Each row was made from one path, in order. Every step used is in the known rows, and no mark comes twice. Write each row's path.
Known rows:
tafuf/nise/tosin/pugetu/ledas: [ 28   3  35 -50  13 -10   4  23 -37  13 -36  -5  49 -10  42  19 -10  19
  -1  17  10 -10 -13 -25]
tosin/nise: [ 18  16   2 -28 -15 -18  -1   3   2  -6 -18 -14  21  -6  14 -12   2   1
  23  21   6 -27 -16 -11]
nise/tosin/pugetu: [ 32  26  16 -26   0 -19  -2  16  -9  11 -43  -7  38 -10  24  15   1   9
  11  20   8 -11  -8 -21]
tovub/mazupon/pugetu/tosin/nise: [ 14  -6 -24 -10  20  -8  11 -26   2  -5 -13  -4 -33   5 -16 -24  12 -10
  -9 -15  -2  16 -14   7]
pugetu/ledas: [ 11   5  17 -12 -16   1  -4   9 -12   1  -9   7  16  -6  15  -5  14   3
  10   8  -9  -3  -3   7]
pugetu/ledas/dafat/mazupon: [-19 -15   3  25  -4   7 -13  -1   5   6  39   8   4   0  -2   1   4  -1
  -9   1  -9  -1   3   8]
tovub/ledas/dafat/mazupon/pugetu: [-36 -13 -24  43   9   9  -3  -9  26  -3  41   5 -31  15 -36  -9   1 -24
 -12 -22  -9  13  25  14]
dafat/mazupon/pugetu: [-13  19  -6  20 -18  -4   1 -15  18   8   1   3  -7   2  -6 -17  10 -14
 -10  -3  -3   6  14  27]
ledas/dafat/mazupon/pugetu/tosin: [-12  -5 -25  35  -7   6   1 -32  20   7  17  12 -36   3 -26 -13  13  -4
 -24 -12  -6  23   3  15]
tosin/nise/tafuf: [ 10  27   3 -41 -27 -16  -2   3  -9  -1 -33 -22  24  -1  21  -5  -8   1
  25  23  13 -38 -20 -26]
pugetu/ledas/dafat: [ -1 -12  12   9  -8   2  -7  11  -8  -1  15  11   5  -2   3   2   9   1
  11   1 -10  -4  -3  -2]
nise/tafuf: [  0  35   5 -24 -36  -5  -5   6  -6   6 -34  -4  16  -1  14   1   4   3
  22  16   4 -26  -1 -15]
pugetu/mazupon: [ 15  16  18  -2 -16   3   4   3  -7   1 -10   9   8 -14  10  -3  12   7
  14   8  -2  -6  -9  17]
nise/tosin/pugetu/mazupon/dafat: [ 30   7  27  -4  11   0   4   8 -14  -4 -13  -3  14 -11  25  23 -12  12
  -5   4  10  11  -5  -4]
ledas/dafat/mazupon/pugetu/tosin/nise/tafuf: [-12  -3 -28   9  -9  -2   2 -37   9   9   1 -12 -25  12 -12 -10  -6  -5
 -18  -3   7   2 -17 -10]
ledas/dafat: [ -3   7   1   6 -15  -5  -9  11   7  -4   5   7   1  -4  -3   0   7   0
  22   9  -2 -16   2 -10]
tafuf/nise/tosin: [  6  22  19 -53 -21 -23   3  17 -18   5 -35  -6  24 -10  32   8  -7  10
  14  26  10 -29   5 -25]
tovub/ledas/dafat: [-15 -10 -12  11   2   4  -9  14  12 -11  21   5 -10   6 -21   0   5  -8
  20  -2  -7 -10  13 -13]
tosin/pugetu/mazupon/dafat/ledas: [  7  -9  10  27   8  18   1  12   9 -14  17  -5  18  -3   2  12 -11   9
  -2  -2   8  12  -5  11]
mazupon/tovub/ledas/dafat: [-29 -20 -22  17  13  13  -7   9  15 -17  31   5 -25  11 -29   1  -7  -6
  12 -14 -14  -2  25   4]
tovub/mazupon/pugetu: [ -8   8  -7   8   8  -4   4  -2   8  -2  -8  10 -25   7 -15 -16  15 -20
   2 -20  -7  10  15  20]

Which path is each row?
[-14 -11   4  22 -14  15   1   7  13 -17  29  -3  -4  -3  -2   5  -4   1
   2   0   1   6   7  20] -> pugetu/mazupon/dafat/ledas
[  5  -1 -19   3  10   2   8 -21   5   1 -14  14 -41   3 -23 -19  24  -7
 -12 -21 -10  27   5  17] -> tovub/mazupon/pugetu/tosin
[ -8 -10   5   9  18   4   5  -1  -8  -1   4  14 -19   8  -9 -15  16 -20
  -9 -27 -15  22  11  27] -> tovub/mazupon/pugetu/ledas
[-35  -5 -28  15   7  16  -7  -5  23  -8  32  -3 -13  10 -21 -11  -6  -5
  -8  -9 -14   3  32  24] -> dafat/mazupon/tovub/ledas
[ -1 -24   0  13  43  12   3  14  -8  -4  16   1  -9   1 -12  27 -21   6
  -4 -17  -4  15   6   1] -> nise/tosin/pugetu/mazupon/tovub/ledas/dafat
[ 33  15  34 -39  11  -9  11  16 -33  10 -37  -2  37 -19  37  20 -13  22
   3  17  17 -13 -18 -16] -> tafuf/nise/tosin/pugetu/mazupon
[ -5 -14  10  22  -2   2   1   2  -7   2  13  16 -16   5  -8  -5  10 -14
  -2 -17 -13  17   3  15] -> mazupon/pugetu/ledas/dafat
[ 18   4  25 -33  21   1  13  12 -30   5 -26  -3  23 -14  30  20 -24  25
  -4   6  11  -4  -5   1] -> tafuf/nise/tosin/pugetu/mazupon/tovub
[ 18  18 -12 -28 -20  -8  12 -27  -9   3 -45 -14 -12   4   3 -14   4  -1
  -1   2   7  -1 -22 -10] -> mazupon/pugetu/tosin/nise/tafuf
[-19 -27   0  27  26   5   1   1  -4  -1  26  18 -33  12 -21  -6  11 -23
  -8 -33 -15  22  11  17] -> tovub/mazupon/pugetu/ledas/dafat
[  4 -13  22 -14  13   3   9  21 -12  -8   2 -13  29  -5  25  28 -30  16
 -10   8  21  -1  -1 -13] -> tafuf/nise/tosin/pugetu/mazupon/dafat/ledas
[  2 -17   7  28  20  10 -10   2   1  10  28   5  24  -1   3   6  -2   7
 -12  -1  -3   5  -9   0] -> tosin/pugetu/ledas/dafat/mazupon
[-20   4  -9  24 -14  -2 -14  -3  20   5  25   4  -1  -1  -9  -3   3  -1
   3  10  -1 -13   9   0] -> ledas/dafat/mazupon
[-24 -21 -38  39  11  15   0 -28  24  -1  33   9 -47  12 -44 -11  10 -12
 -25 -22 -11  30  17  12] -> tovub/ledas/dafat/mazupon/pugetu/tosin
[ 22  19 -11 -43 -24  -9   2 -16 -10   1 -41 -18   9  -1  14  -8   2  14
  12  22   9 -21 -29 -28] -> pugetu/tosin/nise/tafuf
[  9 -10  16   8   9   4   2  15   0  -6   5 -12  21  -4  12  27 -17   7
 -10   4  10  12  -1  -2] -> nise/tosin/pugetu/mazupon/dafat/ledas
[-31 -12 -21  27   3   7 -13   0  24  -5  43   1 -12   8 -26  -2  -1  -9
   0  -3  -7  -8  19  -3] -> tovub/ledas/dafat/mazupon
[ 27  22  24 -49   3 -19   4  22 -22  11 -45  -9  44 -11  35  15 -10  17
   9  25  18 -23  -9 -34] -> tafuf/nise/tosin/pugetu
[ -2 -12 -30  20   1  -5   4 -36  18   2  16  -6 -28   4 -19 -17   2  -6
 -22  -4   2  13 -15   3] -> ledas/dafat/mazupon/pugetu/tosin/nise
